Each row comes from the steps of one walk. Every step used is in the known rows, and no mark comes twice. Write the walk behind each row, first mark first.
Known rows
zate tizoduk bikifiv vizet fudevav: [ 39.6  -3.6 -27.9 -21.5  25.5  18.0  11.3 -23.0   3.5  -6.4  -9.5   4.5
  42.7   4.3  33.9  -9.2  35.2]
gebu tizoduk: [  6.6   4.0  16.3  -9.5   0.3  -3.8  16.1 -10.2   1.6   6.8 -16.2 -35.4
  34.4 -13.0   9.3 -35.4   1.4]
gebu tizoduk vizet bikifiv: [ 16.5   5.9  14.0 -11.5  -2.0  -2.1  18.7 -13.2 -31.2  -3.0 -17.3 -52.6
  65.4  -8.1  35.2 -40.1   6.7]
fudevav tizoduk bikifiv vizet gebu: [-30.6 -14.4  -2.4  -2.3  14.8  11.2  12.4 -19.7  15.5   0.3 -45.3  39.9
  48.4   8.4   4.0  -9.8  -6.1]
zate vizet fudevav gebu: [ 21.6 -32.2 -36.9 -45.0  -6.5   4.9 -27.3  17.7 -18.6  -9.6 -11.4   3.8
  36.0 -22.7  66.3 -12.8  25.1]
tizoduk vizet fudevav: [ 24.3   0.9 -18.9 -30.1 -17.3  -2.3  20.9   3.0 -39.0   1.5   3.0 -17.0
  29.5  28.8  37.9 -32.1   2.8]
vizet tizoduk bikifiv: [ 12.7  10.1   2.8 -10.2  -8.4  28.2  19.6 -17.6   3.9 -19.4 -31.6 -19.6
  37.2 -14.7  -2.3 -25.6  15.5]
vizet fudevav gebu: [ 18.2 -20.0 -14.1 -38.2 -17.9   6.2  -9.3   6.9  -0.8 -15.6  -5.6   1.7
  16.9 -18.1  48.6  -3.2  23.8]
zate tizoduk: [ 10.4  24.4   5.4 -23.5  14.6  18.5  -1.6 -22.2  14.4  -1.0  -8.8  -9.4
  35.4 -16.3  -1.6 -23.3  17.4]
vizet tizoduk: [  4.1  14.7   4.1 -10.8  -7.9  25.1   2.3 -12.7   8.1 -17.5 -25.3 -14.6
  32.8 -15.9   2.0 -29.6  16.7]
fudevav gebu tizoduk vizet: [  8.6 -15.0  17.8 -37.9 -10.7  -3.3   1.9 -10.3 -31.1  13.3 -22.2 -21.3
  68.8 -28.7  24.1 -28.7   2.7]
tizoduk bikifiv: [ 10.6   6.3   8.1 -11.3  -8.7   9.4  27.6 -10.6  -7.2  -3.2 -18.7 -13.7
  10.0   2.0  -7.0 -10.9 -11.5]
zate tizoduk vizet fudevav gebu: [ 28.5  -6.4 -18.0 -58.9  -1.0  14.9 -13.4 -11.6 -18.6  -2.1  -1.5  -1.2
  71.2 -20.1  54.2 -23.3  44.8]
tizoduk bikifiv vizet gebu: [ -1.1  -7.9  -4.3   7.3  16.6   0.2  14.0  -6.7  -3.5  -6.2 -38.1  17.8
  25.5   1.5   5.1   5.4 -11.0]
gebu tizoduk bikifiv vizet: [ 20.1 -11.4   5.7   0.1  14.2  -0.7  26.5 -22.3  -7.5   9.2 -30.7 -15.0
  39.8  -5.0   4.6 -13.8  -4.5]
fudevav tizoduk vizet: [-22.3   7.0   7.5 -31.5 -14.4  10.1  17.7 -22.5 -18.7  15.6 -16.7  11.6
  50.8  22.5  -4.3 -41.4 -14.9]
fudevav gebu tizoduk bikifiv: [ 12.2 -22.0  16.4 -28.3  -6.9   5.4   9.8 -12.5  -0.5   0.7 -30.9 -24.4
  49.4 -42.2  17.1 -15.9  11.0]
gebu tizoduk bikifiv: [ 12.3  -1.4  14.0  -7.9  -0.8  -0.2  32.4 -14.2  -1.9   4.7 -24.1 -41.7
  39.5 -11.1   3.8 -32.2   0.7]
fudevav gebu tizoduk bikifiv vizet: [ 18.7 -31.4  11.0 -18.8   7.6   2.7   4.7 -20.2  -5.8   4.4 -37.8   2.0
  51.8 -35.8  17.3   3.6   7.7]

Write each row's walk
[ -5.6  -5.0   9.6   1.5  10.2  -5.2  22.2  -4.4   5.8  -2.4 -36.5 -35.9
  56.4 -17.8  17.5 -33.9   5.3] => vizet gebu tizoduk bikifiv
[ 12.0   4.4  -1.9  -1.9   8.3  21.2  -1.8 -20.2   2.4 -13.5 -30.4  11.0
  33.5  -9.4   0.1 -10.0  10.6] => bikifiv vizet tizoduk
[ 36.4 -23.3 -18.7  -8.5  10.7  -3.9  28.6 -10.2  -7.9  -0.4 -17.4 -22.7
  42.1   8.8  45.8 -20.8  17.4] => gebu tizoduk bikifiv vizet fudevav
[-10.2   9.0   3.3 -11.9  -1.7  -6.2  11.1   2.1 -27.8   3.2 -21.6  -5.9
  44.2   9.1  11.6 -26.1 -13.9] => tizoduk vizet gebu
[-11.6  -6.1 -15.3 -28.4 -13.0  12.7  12.3  -8.5  15.4  -5.7  -4.4   5.6
  28.1  19.9  35.0 -37.0  17.3] => vizet fudevav tizoduk
[ 17.6  -4.0  -0.1  -3.3   6.7   7.8  23.2 -18.9 -12.4   0.9 -25.4  13.1
   9.8   9.2  -8.9   8.4 -15.9] => tizoduk bikifiv vizet
[ 13.3  13.0   8.4 -13.9 -10.5   6.3  13.3  -8.1 -35.8 -10.9 -13.2 -24.2
  34.6   4.6  23.7 -18.8  -3.9] => tizoduk vizet bikifiv
[-12.3  -5.9 -17.7  -8.2  14.1  -2.8 -16.9  16.2 -10.4  -1.4 -27.9   0.0
  39.0 -10.0  25.5 -23.8  -5.6] => zate vizet gebu
[ 22.8 -17.1 -15.4 -49.9 -23.6   1.8  -0.5   3.9 -34.8  -4.1  -4.8   0.4
  40.4  -3.4  50.7 -14.4  16.2] => tizoduk vizet fudevav gebu
[ 31.8 -34.8 -21.5 -29.7  -3.5   7.3   2.5  -4.6 -10.1 -12.6 -20.2  22.6
  22.8 -10.9  46.4  18.0  17.6] => tizoduk bikifiv vizet fudevav gebu
[ -7.4 -17.5 -39.1 -34.6  -2.5  12.3  -6.9   2.7  -0.7   2.8  -9.4   8.8
  47.3  16.3  50.9 -47.2  17.1] => zate vizet fudevav tizoduk
[ 22.2 -40.3 -28.7 -42.5   1.8  -2.8 -22.1  13.9 -14.2   0.0 -15.1 -24.1
  64.7 -34.3  79.5 -34.5  35.8] => zate vizet fudevav gebu tizoduk
[ 34.4 -16.1 -25.0 -10.4   3.1   4.6  24.5  -6.7 -11.8  -8.7 -12.1   5.9
  11.7  22.1  31.6   1.4   6.7] => tizoduk bikifiv vizet fudevav
[ 28.2 -38.9 -12.5 -28.5   4.9  -3.9  -8.3  -4.6  -2.4  -4.1 -16.9   0.3
  47.4 -25.4  62.1  -5.7  31.4] => bikifiv vizet fudevav gebu tizoduk
[ -7.7  -3.2  -2.5   6.7  17.6  -2.2  -2.8  -2.1   0.0  -4.8 -30.7  23.6
  20.3   0.4   7.7   4.1 -10.3] => bikifiv vizet gebu
